What can hang from each mark:
z_816: z_530
z_245: z_388
z_530: z_43 z_244 z_245 z_416 z_447
z_62: z_245 z_416
z_388: z_245 z_816
z_43: z_62
z_244: z_530
z_416: z_62 z_530

Every row comes from one small tree of marks. The marks that hang from a mark follow it in brackets, in the order of their numbers. Every link used is in the known rows. Which tree was each row made from?
(in the rows, 128 means zero)
Known rows:
z_62(z_245(z_388)): [126 131 115 178 127 118 163  86 158 138  92 107 130 128  85 138 142 154
 132 142 138 113 111 138 183 159 112 122 117  93 112 147 120  87 161 159
 148 133 152 137 160 144 137 164  75 196  57  85 129 129 141 142 118  78
 106 168 123 163 132 154  84 134 153 164 151 153]
z_244(z_530(z_43 z_245(z_388) z_416(z_62) z_447)): [158 153 117  92 102 130  61  55 149 136 100 162 155  98 113 139 130 152
 143 111 118  80 162 136 157 151 146 194  60 131  98 122 147 163 174 113
 133 123 126 141 144 114  87  97 125 125 160 108  73  90 121 104 128 160
 132 163 104 134 151 143  89 105 159 158 133 104]
z_416(z_62 z_530(z_244 z_245 z_447)): [189 120 128 111 104 136  89  47 171 172 130 111 191  90 147 153 144 184
 109 126  97  67 153 158 121 150 135 204  38  43  97 129 115 129 171 141
 122  93 151 161 102  77  70 150 100 159 132  50 148  88 127 120 150 111
 154 173 118 157 163 150 146 128 140 146 126 120]
z_62(z_245(z_388(z_816)) z_416(z_530(z_244 z_447))): [129 125 134 157 110 134 156 103 151 140 112  99 141  99  96 134 147 141
  93 144 128 108 109 117 153 148 104 153 127  76 116 138 132 102 126 134
 144  96 139 156 137 135 109 165  75 175 102  65 169  94 142 118 132  83
  98 197 123 147 150 138 106 131 160 189 116 150]
z_245(z_388(z_816(z_530(z_244 z_416(z_62) z_447)))): [143 126 102 121 113 102 109  53 147 166 115 115 144 164 126 150 139 136
 166 150 118  81 127 140 195 144 137 145 108  96  95 129 126 120 168 136
 168 129 132 129 115 136 111 161  98 164 104  52 130 104 134  92 147 109
 101 161 106 172 172 156  86 132 140 161 142 130]
z_245(z_388(z_816(z_530(z_447)))): [140 123 104 143 118 100 119  55 144 158 110 119 135 183 115 145 136 132
 172 152 117  84 134 145 204 140 132 123 120 100  99 139 121 115 168 145
 178 134 140 121 136 142 123 161  88 162  97  50 118 126 137  97 139 107
  95 155 112 175 161 162  64 142 137 159 152 137]
z_416(z_62 z_530(z_43 z_244 z_245(z_388) z_447)): [203 113 131  89 104 122  87  53 178 173 129 129 188  83 135 163 134 172
 131 117 101  68 171 155 133 151 147 216  28  77  70 122 116 143 166 130
 127  91 138 153  91  75  78 122 124 149 129  61 133  80 116 122 154 108
 164 172 100 156 162 134 146 121 142 153 120 100]
z_530(z_43 z_447): [171 139  92 109 115 122 110  65 169 140 117 156 140 151 128 138 133 165
 145 112  85 103 184 156 151 134 123 184  67 125  80 114 146 135 163 130
 159  94 131 132 185  94 102 131 106 152 145  72 122 130 113  94 132 124
 138 173  96 162 122 124  67  97 150 147 138  93]
z_388(z_245 z_816(z_530(z_43))): [170 137 123 135 133 157 135  58 135 167 134 110 136 176 126 152 122 163
 196 145  98 107 139 169 152 131 112 132 115 138 115 120 146  74 130 137
 190 164 136 152 145 132  86 119  88 121 120  30 168 149 152  80 124 140
 115 166 124 172 156 174  45 123 169 173 161 123]
z_416(z_62(z_245(z_388))): [148 112 133 163 110 126 158  65 163 163 108  95 163 126 122 137 140 168
 114 141 132 108  97 145 182 156 119 145  83  91 103 127 104  84 164 165
 133 135 159 137 128 131 146 167  78 202  67  87 138 103 145 151 108  80
 129 154 138 168 127 157 120 125 143 155 140 166]
z_816(z_530(z_416(z_62))): [140 108 115 165 128 120 141  49 171 152 141 105 153 149 162 134 142 186
 148 143 112 109 103 148 171 149 131 154  64  94 113 133 119 136 171 136
 185 127 165 123 133 132  95 174  81 136 134  44 143 121 129 111 145 115
  74 174 138 163 176 166 114 106 137 138 143 141]
z_530(z_416): [130 137  72 140 121 121 132  57 163 136 125  96 140 145 136 129 149 173
 136 142 120 117 107 143 167 143 123 160  83  98 114 123 148 127 178 143
 169 106 150 145 164 131 100 168  75 170 127  69 121 124 120  96 133 114
  76 173 124 160 140 151  87 106 152 137 148 141]
z_816(z_530): [143 115 118 190 139 115 149  53 164 146 132 116 139 166 146 135 135 178
 151 141 108 104 126 152 177 145 123 129  84  84 117 149 113 128 165 146
 198 131 175 119 161 130 106 171  74 144 119  34 138 152 133 120 142 116
  79 170 136 167 171 173  80 119 134 135 159 135]
z_244(z_530(z_43 z_416(z_62) z_447)): [159 145 117 115 113 142  93  45 145 141 116 156 157 113 131 138 124 153
 122 109 113  94 156 138 157 133 137 188  55 130  86 114 141 159 171 118
 155 116 137 129 146 107  97 120 109 127 168 101  81  94 132  97 119 167
 124 160 125 139 145 146  93 107 152 143 135 105]
z_530(z_244 z_416(z_62)): [150 146  83  97 108 121 118  51 164 160 131  91 161 103 152 142 154 180
 113 133 121  99 112 141 149 152 127 192  67  69 111 112 142 122 173 131
 155  99 143 158 128 110  83 167  93 192 123  67 150  88 117  97 143 120
 112 181 105 160 161 141 121  96 159 139 132 122]
z_245(z_388(z_816(z_530(z_43 z_244 z_416(z_62))))): [155 119 102 121 111  98 124  56 149 168 121 115 141 157 125 148 135 139
 173 146 123  88 124 142 197 143 136 144 103 110  88 126 125 119 161 138
 182 131 134 126 112 136 114 147 101 161 103  55 125 109 132  99 142 112
 101 160 105 171 168 156  86 125 143 156 144 128]
z_388(z_245 z_816(z_530(z_43 z_416 z_447))): [161 146 114 104 129 161 112  62 136 160 133 122 138 172 131 149 129 164
 196 144  88 103 147 166 141 132 119 157 111 146 111 113 160  91 138 120
 173 152 122 155 142 128  67 122  96 103 140  33 171 127 142  57 137 145
 111 175 114 167 163 160  52 114 173 183 147 114]
z_244(z_530(z_43 z_245(z_388) z_416 z_447)): [148 163 107  99 110 125  59  62 146 125  96 166 139 103 102 136 129 148
 152 111 115  80 171 132 155 150 143 184  74 131 105 131 157 166 175 110
 145 119 123 143 160 120  82  95 122 122 162 106  67 108 118  95 131 163
 119 168  98 133 151 142  69 107 163 157 140  97]
z_43(z_62(z_245(z_388) z_416)): [116 112 130 164 106 114 175  86 170 136  98  88 120 118 126 105 149 156
  92 127 123 138  92 125 198 152 107 127 106  99 121 138 122  91 155 160
 146 116 148 115 158 121 142 161  87 206  66  80 165 104 148 133 114  56
 113 167 123 161 147 126  30 119 146 162 138 158]
z_388(z_245): [148 143 110 155 147 152 145  60 145 149 118  93 141 149 117 142 135 182
 154 146 112 115 127 169 162 144 112 132 109 105 132 133 135  67 159 154
 154 143 162 158 176 133 115 142  75 169  88  57 148 148 144 107 116 110
 117 163 129 182 138 172  46 136 170 161 165 145]
z_244(z_530(z_245(z_388))): [143 154 120 160 117 124  89  52 137 135  90 134 138 117  99 135 129 146
 142 130 135  80 141 138 176 153 132 134  97  91 128 153 129 130 175 142
 159 139 158 143 166 133 114 118  91 157 117  94  66 139 139 125 117 148
 111 149 127 145 151 177  57 137 151 144 164 132]

Which tree is each row?
[186 107 130 131 119 137 119  40 166 180 141 107 193 107 155 156 139 174
  96 130 101  76 144 157 139 139 134 193  37  44  77 126 103 131 169 145
 138  90 160 143  95  80  94 174  90 166 129  46 147  83 136 117 145 111
 147 167 132 166 166 154 147 138 129 140 126 123] => z_416(z_62 z_530(z_244 z_447))
[163 150 120 141 112 119  92  58 143 137  96 150 135 109  97 140 120 147
 151 115 130  87 160 137 172 149 135 152  79 121 112 142 134 143 165 134
 170 134 147 137 166 122 109  94 108 143 129 100  60 135 129 126 117 153
 122 153 118 141 144 163  59 119 159 145 158 110] => z_244(z_530(z_43 z_245(z_388)))
[141 119 101 158 119  99 131  54 143 160 114 111 132 181 117 144 136 134
 175 155 124  89 122 144 208 142 129 116 119 101  99 140 118 110 165 151
 188 139 147 122 134 147 128 160  83 168  92  50 118 135 140 108 136 105
  87 151 120 177 161 168  64 142 138 154 157 143] => z_245(z_388(z_816(z_530)))
[154 153  77  42  85 118  58  74 186 123 105 152 132 107 135 122 149 180
 154  99  74 109 179 147 130 153 137 222  46 140 101 105 177 151 178 112
 124  95  98 148 167  82  48  97 140 134 159  84 137  93  96  74 152 118
 142 184  62 141 141  92  50  67 164 161 125  82] => z_530(z_43(z_62) z_245 z_416 z_447)
[128 149  69 108 103 107  84  71 166 126 100 104 137 121 108 132 154 170
 167 145 123  97 116 139 165 167 137 167  93 100 134 132 155 125 184 137
 141 115 134 163 158 145  83 132  99 167 113  81 108 120 104 103 143 102
  85 176  93 153 144 143  83 102 162 157 145 139] => z_530(z_245(z_388) z_416)
[133 108 122 166 132 115 149  59 170 150 131 107 150 141 143 138 144 179
 147 144 122 107  99 142 178 157 133 148  75 100 110 137 115 131 168 137
 171 136 160 123 125 142 102 172  84 142 114  51 146 109 130 122 145 101
  75 175 135 161 178 164 120 110 139 151 140 146] => z_816(z_530(z_416(z_62(z_245(z_388)))))
[141 159 115 105  98 136  49  47 133 139  94 143 155 115 115 134 134 141
 140 128 121  72 143 135 160 149 141 175  85 105 116 126 146 144 180 122
 127 130 127 147 140 126  87 121 107 135 151  97  81  91 135  94 125 158
 122 157 112 137 157 156  86 122 156 161 138 125] => z_244(z_530(z_245(z_388(z_816)) z_416(z_62) z_447))
[168 150  87 102  94 124  99  60 150 158 130 119 134 148 137 139 134 157
 179 133  98  93 140 147 140 140 122 165  94 108 115 116 159 122 143 123
 196 128 124 155 142 116  57 126  97 131 150  39 149 133 123  74 148 147
  99 182 100 148 163 151  76  91 160 154 147 102] => z_388(z_816(z_530(z_43 z_244 z_245 z_416)))
[135 131 112 155 116 120 153  86 155 143 103 114 126 136  91 142 137 145
 155 142 130 110 114 135 175 153 115 133 116 118 100 133 133  98 147 143
 164 139 134 137 137 144 117 149  85 166  82  74 139 121 139 124 127  96
  98 175 120 155 146 148  86 119 155 172 144 141] => z_62(z_245(z_388(z_816(z_530(z_43 z_416)))))
[187 109 113 143 113 125 126  57 179 149 131 115 151 109 133 140 131 173
 142 118  98 105 152 154 147 141 129 171  37  93  88 135 126 136 162 152
 171 101 153 135 128  81  87 119  99 141 124  52 123 125 128 129 141 103
 126 165 122 153 152 144  77 119 137 134 151 117] => z_416(z_530(z_43(z_62) z_245))
[119 118 127 166 103 126 178  84 171 135 106  86 122 114 137 102 150 166
  83 122 119 145  93 128 181 149 100 135 100  96 128 133 129  87 151 160
 149 114 151 122 169 111 130 162  79 200  81  75 174 113 150 129 110  66
 115 170 130 157 142 128  30 109 151 155 140 159] => z_43(z_62(z_245 z_416))
[151 142 126 118 117 136  99  57 146 138 106 157 153 104 114 141 126 146
 125 112 122  93 150 133 164 142 136 182  64 133  82 120 138 156 167 117
 142 122 130 127 137 115 104 121 111 134 150 109  80  86 135 107 118 154
 127 162 120 139 149 144  98 113 155 156 132 109] => z_244(z_530(z_43 z_416(z_62(z_245(z_388))) z_447))
[131 134 111 166 114 121 153  84 147 144  94 106 128 141  88 137 142 142
 141 145 134 108 112 138 179 152 107 119 127  98 110 140 125  79 151 159
 154 135 141 143 149 145 132 160  74 192  63  78 136 128 150 129 115  89
 107 165 124 162 131 157  77 133 152 168 151 153] => z_62(z_245(z_388(z_816)))
[146 123  96 120 113  92 126  57 151 158 117 115 129 160 126 144 135 134
 174 140 119  93 130 137 202 141 135 138 104 111  89 132 131 124 164 137
 189 131 129 118 118 129 114 145 107 163  97  52 127 111 135  93 146 106
 101 160 101 170 178 146  55 127 142 155 147 119] => z_245(z_388(z_816(z_530(z_43(z_62) z_244 z_416))))
[154 124  98 136 117  95 128  59 146 163 117 117 132 165 117 150 130 132
 177 145 123  88 136 143 198 141 130 131 113 103  93 136 124 118 160 141
 191 131 138 126 129 138 119 146  96 167  98  51 121 129 132 102 142 114
  99 160 106 174 167 161  67 132 143 155 151 123] => z_245(z_388(z_816(z_530(z_43 z_244))))
[142 131 101 136 117 100 114  58 145 162 110 120 134 173 117 148 138 131
 170 150 117  78 141 142 196 142 130 129 121  88 100 138 122 116 165 141
 178 130 138 128 133 137 116 160  95 167  99  49 124 122 136  93 146 112
 101 161 105 174 169 159  65 140 142 159 149 127] => z_245(z_388(z_816(z_530(z_244 z_447))))
[169 139  95  76 106 115 131  75 174 155 127 116 154  81 127 151 141 171
 128 114 124 107 132 135 142 154 132 210  58 114  81 103 149 132 154 118
 152 101 122 154 117 105  85 129 121 178 119  88 146  75 109 108 143 113
 131 189  87 151 154 119 130  77 170 155 121  96] => z_530(z_43 z_244 z_416(z_62(z_245(z_388))))
[199 104 144 144 118 141 163  63 174 177 142 106 181  76 133 160 132 178
 104 119 118 101 130 150 130 145 124 190  32  77  68 123 107 117 142 149
 153 101 156 145  86  81 100 145  94 166 105  63 155  87 139 148 132 101
 150 174 137 154 153 149 159 119 144 145 129 121] => z_416(z_62(z_245) z_530(z_43 z_244))
[147 147 112 118 132 162 108  58 130 159 129 109 140 175 132 145 135 163
 189 151  93  98 135 165 145 134 116 144 121 125 126 120 157  81 144 126
 167 155 131 158 142 136  70 139  84 113 133  28 176 127 150  57 134 142
 103 172 121 170 167 169  51 127 168 184 150 127] => z_388(z_245 z_816(z_530(z_416 z_447)))
[113 129 126 177 101 129 173 104 149 135 101  88 125 124  93 119 146 144
 106 150 140 128  83 119 179 152  96 127 147 105 135 132 135  78 127 150
 153 119 145 151 169 162 136 162  64 193  84  84 159 116 144 127 108  73
  85 183 130 151 123 145  80 114 165 183 128 176] => z_62(z_245(z_388(z_816)) z_416)
[171 136 103 132  95 126 111  57 149 160 126 122 133 171 136 135 131 156
 181 136  95  96 142 155 154 137 115 146  97 117 114 124 144 110 142 140
 198 136 136 146 153 121  78 127  86 130 140  39 141 150 133  90 134 139
 102 167 116 153 147 162  63 100 148 148 158 119] => z_388(z_816(z_530(z_43 z_245)))
[165 144 112  99 128 152 125  60 137 166 136 105 132 151 138 149 129 165
 187 136  97 106 138 161 145 135 118 153 107 134 114 117 159  85 133 122
 185 155 120 151 125 118  65 118 106 122 122  29 183 122 147  62 139 141
 120 176 109 168 182 155  38 114 175 177 152 103] => z_388(z_245 z_816(z_530(z_43(z_62) z_244 z_416)))
[151 115 101 150 134 113 143  60 175 139 141 130 137 148 148 137 134 181
 167 131 105 113 130 146 165 143 132 162  63 123  99 129 135 152 158 125
 205 121 154 122 150 123  86 145  94 119 148  46 133 133 116 104 151 125
  71 183 122 156 171 152  94  90 144 140 145 112] => z_816(z_530(z_43 z_416))
[109 124 127 185 112 125 182 107 159 127 100  89 127 113  92 119 147 156
  96 146 143 132  84 117 179 158 101 130 134  99 137 138 128  86 136 151
 147 112 156 149 178 162 143 164  67 198  78  87 153 120 138 144 112  63
  82 187 130 154 127 142  85 113 164 179 128 176] => z_62(z_245(z_388) z_416)
[132 128 136 172 115 148 167 104 164 132 120  99 145  85 111 127 149 169
  72 134 117 117 114 124 128 150  98 166 104  66 127 139 134 106 129 135
 143  86 157 161 162 122  99 169  65 172 119  64 178 105 136 126 130  87
  99 206 132 141 142 139 113 116 163 173 117 149] => z_62(z_245 z_416(z_530(z_244 z_447)))
[150 123 101 129 122 103 111  71 178 134 124 133 135 134 130 139 137 179
 187 132 109  99 138 144 163 158 141 167  70 125 112 136 142 154 167 121
 182 128 141 135 145 133  75 120 113 118 138  55 124 131 103 109 160 117
  79 186 103 152 172 148  92  87 152 153 143 111] => z_816(z_530(z_43 z_245(z_388) z_416))
[209  99 128 134 115 130 148  42 173 183 153 105 188  96 154 160 131 176
 112 121 110  93 139 156 144 135 134 194  21  75  65 120 105 133 155 147
 169  95 164 138  89  77 101 145  96 161 124  51 137  94 131 133 139 113
 144 166 134 162 160 153 149 120 134 130 134 115] => z_416(z_62 z_530(z_43 z_244))
[146 140 138 138 116 128 115  67 147 131  97 160 132 109 113 127 125 137
 110 102 116 102 160 129 175 138 125 156  82 130  93 134 133 144 157 126
 154 121 137 113 163 105 120 116 112 147 133 101  92 102 145 115 114 141
 135 158 118 141 151 138  41 121 153 154 139 105] => z_244(z_530(z_43(z_62(z_245(z_388) z_416)) z_447))
